Each row was made from one small tree. The marks that hang from a mark follow it in brackets, in alphabetical order. Every link used is in the known rows. Write each row's tree.
Known rows
A[T[C[X]]]: [-0.884  2.557 -0.434  0.343 -0.252 -0.336  1.911  0.744  1.441 -0.736
 -1.899 -2.204 -0.978  0.889 -0.088 -1.861  1.305  1.434  0.314  2.096
 -2.195 -2.058  0.515  1.862 -0.249]
S[J[L U[A] X]]: [ 0.096  1.386  1.100  2.949 -0.307 -2.014 -0.733  0.452  5.780  1.389
  0.322 -0.151  1.125  2.179 -1.691 -2.732 -0.632  0.414  0.459 -0.946
 -1.539  0.151 -0.769  1.416 -2.085]
X[J[U]]: [-0.637  1.819  0.463  1.516 -0.080 -2.606 -0.870  0.066  3.718  1.003
  0.326  0.678  0.611  3.439 -0.231 -0.533 -0.835  1.396  0.735  0.564
  0.996 -1.336 -1.833  0.102 -1.448]
J[L S U X]: [ 0.976  4.515 -0.175  3.319 -0.392 -2.015 -2.796  0.054  6.892  2.395
  0.981 -0.114  1.057 -0.419 -1.342 -2.069 -0.292 -0.390 -0.314  2.205
 -1.354 -0.455  0.510 -0.124 -0.842]
X[J[L[A] S]]: [-1.001  0.876  1.542  1.977  0.779 -1.022 -1.523 -0.778  5.740  2.453
  0.403  1.982  1.446  3.328 -0.876 -3.702 -1.552 -0.071 -0.745  0.814
 -1.309 -0.840  1.229 -0.385 -1.459]
C[T X[J[L[A] U]]]: [-3.583  2.437  3.050  0.795  0.076 -3.041 -2.266  0.457  4.383  0.506
 -2.204 -1.201  1.084  3.666 -2.153 -3.888  0.225  0.573 -0.120  0.928
  0.256 -2.562 -1.104  0.985 -1.106]
S[J[L[A[T]] U X]]: [-1.738  2.071  1.675  2.018 -1.025 -2.675 -0.447  0.169  5.943  2.602
 -0.619 -1.836  3.462  1.528 -3.005 -3.867  0.991 -1.396 -1.225 -1.387
  0.324  1.168  0.325  2.160 -1.648]
X[J[L S U]]: [-0.766  3.007  0.161  2.395 -1.096 -1.979 -2.515 -0.098  6.183  2.198
  0.133  0.584  1.302  2.002 -0.942 -2.289 -1.096  0.206 -0.446  2.002
  0.069 -1.205  0.231 -0.802 -1.796]
C[T X[J[L]]]: [-2.968  2.724  1.578 -1.078 -1.386 -1.874 -0.885  1.054  2.446 -0.083
 -2.728 -0.858  0.270  2.978 -0.290 -3.041 -1.278  1.084  0.325  0.198
 -1.951 -3.408 -0.538 -0.296 -1.063]
J[S]: [ 0.825  1.938  0.158  2.249  0.467 -1.065 -0.544  0.043  4.023  2.162
  0.206  1.284 -0.058  0.974  0.056 -1.499 -1.395  1.292  0.831  0.927
 -1.375 -1.376  0.105 -0.123 -0.562]
S[J[U[A] X]]: [ 0.795  0.809  1.237  2.196  1.102 -2.809  0.048  0.242  4.216  0.911
 -0.184  0.432  0.251  2.412 -0.300 -1.405 -0.536  0.577  1.678 -1.605
 -1.427 -1.014 -2.078  1.065 -1.489]
J[L S U[A[T]]]: [-0.041  1.832 -0.241  3.952 -0.195 -1.253 -0.776  0.545  5.604  2.617
 -1.164  0.174  1.206  0.404 -2.702 -5.054  0.265  1.178 -0.377  1.083
 -0.205  1.446  1.191  1.629 -0.725]
J[L U X]: [ 0.197  3.955 -0.272  2.951 -0.393 -1.720 -2.167  0.260  5.963  1.850
  1.680 -0.906  1.244  0.872 -1.931 -1.502 -0.459  0.665 -0.506  1.632
 -0.442  0.577 -0.428  1.059 -0.882]
U[A[T[C]]]: [ 0.207  0.171 -0.267  2.069  1.199  0.152  2.068  0.082  2.120 -0.187
 -0.416 -0.348 -0.498  2.028 -0.833 -3.404  0.146  2.885  0.959  1.114
 -1.526  0.318  0.254  3.287 -0.271]
C[X]: [-0.250  1.801  0.239  0.937  0.391 -1.212  0.564  0.932  2.059  0.783
 -0.852  0.000 -1.014  2.078 -0.220 -0.687 -0.257  1.606  0.893  0.839
 -2.149 -2.199 -0.940  0.262 -0.578]
A[T[C[X[J[S U]]]]]: [-0.815  3.580  0.172  0.089 -0.367 -2.405  0.013  0.522  3.098 -0.671
 -3.189 -1.527 -0.480  0.951  1.107 -1.803  1.670 -0.413  0.471  3.307
 -1.504 -3.977  0.596 -0.522 -0.877]
X[J]: [-0.516  0.712  0.346  0.368  0.102 -1.567  0.345  0.056  2.597  0.806
  0.160  1.456  0.423  3.704  0.632 -0.693 -1.684  1.530  0.657 -0.247
 -0.876 -1.536 -0.991 -0.195 -1.363]
Z[C[T X[J[U]]]]: [-2.168  2.815  1.858  0.041 -1.321 -3.945 -0.848  0.626  1.286 -0.719
 -3.348 -2.208 -1.220  4.266  0.553 -1.858  1.062  1.377  0.996  2.316
 -0.795 -5.039 -3.487  0.859 -0.066]
Z[C[T X[J]]]: [-1.929  1.695  1.744 -1.118 -1.193 -3.167  0.348  0.634  0.259 -0.984
 -3.340 -1.291 -1.514  4.453  1.250 -2.057  0.213  1.569  1.128  1.485
 -2.761 -5.231 -2.621  0.516  0.143]
L[J[S U[A]]]: [ 1.332  1.264  1.538  5.005  1.346 -3.698 -1.001 -0.013  5.539  2.920
 -0.187  0.917 -1.160  2.397 -0.707 -2.301 -1.117  2.296  2.097  1.450
 -0.924 -0.694 -0.937  0.408  0.045]
C[T]: [-1.161  1.964  1.361  0.743 -0.269 -1.655 -0.284  0.372  2.673  0.951
 -0.412 -0.488  0.217  2.044 -1.098 -2.368 -1.646  2.571  1.288 -0.507
 -0.039 -1.588 -1.510  1.726  0.181]

Which tree is each row?
[-0.239  1.761  0.158  2.230  1.098 -1.260  1.413  0.805  2.224 -0.739
 -2.218 -1.747 -1.441  1.463 -0.926 -2.772  2.049  2.030  1.103  2.645
 -1.353 -1.339 -0.488  2.689 -0.514] -> J[U[A[T[C[X]]]]]
[-0.387  0.873  2.025  2.780  1.050 -3.301  0.486 -0.253  4.718  3.550
 -1.041  0.225  0.755  2.066 -1.329 -3.740 -0.183  0.647  0.497 -0.043
 -0.901  0.075  1.163  0.848  0.964] -> L[A[T] J[S]]
[-0.821  3.147  0.715  2.110 -1.918 -2.190 -1.316  0.399  5.968  2.020
  0.779 -1.421  1.915  1.566 -1.662 -1.581 -0.390 -0.401 -0.257 -0.349
 -0.448 -0.219 -0.699  0.800 -2.100] -> S[J[L U X]]
[ 0.434  0.600  0.302  1.658  0.965 -2.928  0.177  0.305  3.797  1.341
 -2.494  1.670  0.904  1.908  0.066 -3.198 -0.056  0.836  0.921 -0.074
 -0.402 -1.042 -0.233 -0.199 -0.744] -> X[J[S U[A[T]]]]
[ 0.598  1.747  0.278  4.868  0.697 -1.033 -1.883  0.103  6.257  2.452
  0.425  1.286  0.293  1.434 -2.218 -3.967 -0.854  1.913  0.328  1.893
 -0.711  0.515  0.214  1.203 -1.238] -> J[L S U[A]]
[ 0.242  1.947  2.542  4.818  1.663 -4.094 -1.922 -0.703  6.491  3.506
  0.736  0.066  0.098  2.888 -1.586 -2.337 -0.308  1.082  1.065  1.738
  0.613 -0.569 -0.529  0.711  0.234] -> L[A J[S U]]
[-3.041  3.634  1.751  0.155 -1.769 -2.798 -2.019  1.218  3.629 -0.042
 -2.647 -1.749  0.592  2.763 -1.108 -2.724 -0.391  0.915  0.219  1.280
 -0.194 -3.157 -1.407  0.077 -1.140] -> C[T X[J[L U]]]
[-0.884  3.040  0.197  0.460 -0.817 -0.226 -0.806  0.019  4.096 -0.591
 -1.171 -0.380 -1.011  1.969  1.097 -2.344 -0.324  0.035 -0.242  3.880
 -3.764 -3.896  1.608 -0.912 -1.849] -> T[C[X[J[L S]]]]
[ 1.244  2.886  2.479  4.023  2.242 -4.870 -2.186 -0.881  6.944  3.092
  0.762  0.126  0.037  1.750 -0.738 -1.620 -0.077 -0.176  0.972  1.593
 -1.165 -0.985 -0.554  0.112  0.645] -> L[A J[S U X]]
[-2.054  2.153  1.949 -1.836 -0.297 -2.778 -0.039  1.136  0.987 -0.753
 -3.337 -0.386 -0.534  3.103  1.058 -1.618 -1.136  1.308  1.557 -0.478
 -1.848 -4.531 -1.820 -0.558 -0.452] -> C[T X[J]]
[ 1.887  2.620 -0.139  2.733  1.811 -1.900 -0.164 -0.283  4.736  0.114
 -0.979 -0.580 -0.499 -0.459 -0.017 -2.873  1.215  0.543  1.044  2.382
 -2.336 -0.851  0.552  1.631  0.163] -> J[S U[A[T[C]]] X]
[-1.684  2.543  0.079  0.253 -0.907  0.078 -0.065  0.281  3.044 -1.060
 -0.511 -1.211 -0.792  3.151  0.484 -1.653 -0.325  0.863 -0.221  3.261
 -2.968 -2.959  0.623  0.323 -2.002] -> T[C[X[J[L]]]]
[-0.139  2.555  0.484 -0.149  0.506 -1.123  0.037 -0.108  2.727 -1.055
 -1.754  0.119 -1.842  2.075  2.340 -0.809 -0.181  0.299  1.052  3.073
 -3.573 -5.113  0.479 -1.271 -1.248] -> T[C[X[J[S]]]]
[ 0.844  2.111  0.027  3.733  1.182 -1.644 -1.664  0.189  5.737  1.485
  1.226  0.435  0.465  1.519 -2.032 -2.578 -0.518  1.315  0.268  1.151
 -1.666  0.995 -0.794  1.624 -0.737] -> J[L U[A] X]
[-1.771  3.742  0.365  1.498 -1.001 -0.988 -1.418  0.342  4.199 -0.781
 -0.457 -1.908 -0.412  2.976 -0.457 -1.644  0.426  0.692 -0.322  4.044
 -1.100 -2.703 -0.325  0.464 -2.248] -> T[C[X[J[L U]]]]
[-0.530  1.952  0.149  1.181 -0.895 -0.888 -1.298  0.028  4.903  1.959
  0.063  1.482  1.126  2.272  0.005 -2.640 -1.970  0.408 -0.391  1.105
 -1.613 -1.404  1.174 -1.163 -1.845] -> X[J[L S]]
[-0.744  2.355  0.642  1.046 -0.833 -3.240 -0.210  0.486  1.749 -0.239
 -1.608 -0.976 -1.211  4.470  0.742 -0.574  1.533  0.897  0.527  3.103
 -1.357 -3.792 -2.782  0.173 -0.815] -> Z[C[X[J[U]]]]
[ 1.130  2.133 -0.394  2.435  1.740 -1.543  0.559 -0.100  3.710 -0.281
 -0.455 -1.203 -0.324  0.663 -0.817 -2.560  1.347  1.434  0.977  1.922
 -1.567  0.111 -0.466  2.950 -0.069] -> J[U[A[T[C]]] X]
[-0.176  0.789 -0.032  1.082  1.311 -0.196  2.518  0.791  0.993 -1.059
 -2.323 -0.996 -1.719  1.708 -0.141 -2.874  1.114  2.188  1.175  1.750
 -3.359 -1.477  0.326  2.460 -0.333] -> U[A[T[C[X]]]]
[-1.440  0.859 -0.026  0.038 -0.095  0.045  1.789  0.598  1.939 -1.187
 -2.746 -0.772 -0.557  3.017 -0.039 -3.951  0.517  1.100  0.103  1.889
 -3.579 -1.468  1.301  1.323 -1.523] -> U[A[T[C[X[J[L]]]]]]
[ 1.628  3.996  1.148  3.428  0.410 -4.725 -1.894 -0.188  6.219  2.616
  0.435 -0.392 -0.435  0.722  0.241 -0.487 -0.612  0.119  1.601  1.647
 -1.548 -1.454 -0.865 -0.884  0.483] -> L[J[S U X]]
[-0.403  0.606  0.113  1.646  0.795 -1.609  1.135 -0.164  2.930 -0.617
 -1.117 -0.365 -0.006  3.168 -0.357 -2.750  0.406  1.937  0.870  1.571
 -0.132 -0.694 -0.813  2.113 -1.272] -> X[J[U[A[T[C]]]]]
[-0.888  1.947  0.393 -0.513  0.227 -0.842  0.808  0.189  1.724 -1.695
 -1.008 -0.637 -1.657  3.308  1.659 -0.349 -0.149  1.118  0.924  2.543
 -2.791 -4.033 -0.394 -0.098 -1.371] -> T[C[X[J]]]
[-0.568  1.337  0.113  2.320 -0.314 -1.856 -0.658  0.423  5.080  1.876
 -1.972  1.079  1.638  1.807 -1.303 -4.565 -0.267  0.572 -0.278  0.612
 -0.487  0.143  1.084  0.220 -1.385] -> X[J[L S U[A[T]]]]
[-0.029  1.219  0.555  3.344  0.553 -1.610 -1.891 -0.027  5.832  1.688
 -0.220  1.906  0.642  2.681 -0.836 -3.613 -1.312  1.118  0.269  1.536
 -0.898 -0.631 -0.022 -0.262 -1.916] -> X[J[L S U[A]]]
[-1.806  1.906  1.092  2.293 -0.028 -2.391 -1.559 -0.260  5.997  2.672
 -1.198  0.310  2.828  2.156 -2.260 -4.803  0.548 -0.479 -1.478  0.895
  0.892  0.311  1.278  0.544 -1.383] -> X[J[L[A[T]] S U]]
[-2.826  2.070  1.376  1.038 -0.100 -2.442 -0.468  0.488  3.970  1.390
 -2.308 -1.016  2.076  3.114 -2.286 -3.713  1.597 -0.294 -1.327  0.953
  0.204 -0.592  0.316  0.950 -1.356] -> C[X[J[L[A[T]] U]]]
[-1.512  1.986 -0.178 -1.494 -0.412 -1.132  1.874  0.526  1.074 -1.407
 -2.728 -1.465 -0.714  2.372  1.313 -1.458  0.813  0.478  0.468  1.638
 -2.419 -3.177  0.439  0.339 -1.009] -> A[T[C[X[J]]]]
[-0.678  1.122  0.409 -0.212 -0.768 -2.147  1.021  0.395  0.682 -0.376
 -1.722 -0.072 -1.775  4.718  1.651 -0.789  0.522  1.036  0.558  2.064
 -3.095 -4.135 -2.006 -0.092 -0.696] -> Z[C[X[J]]]
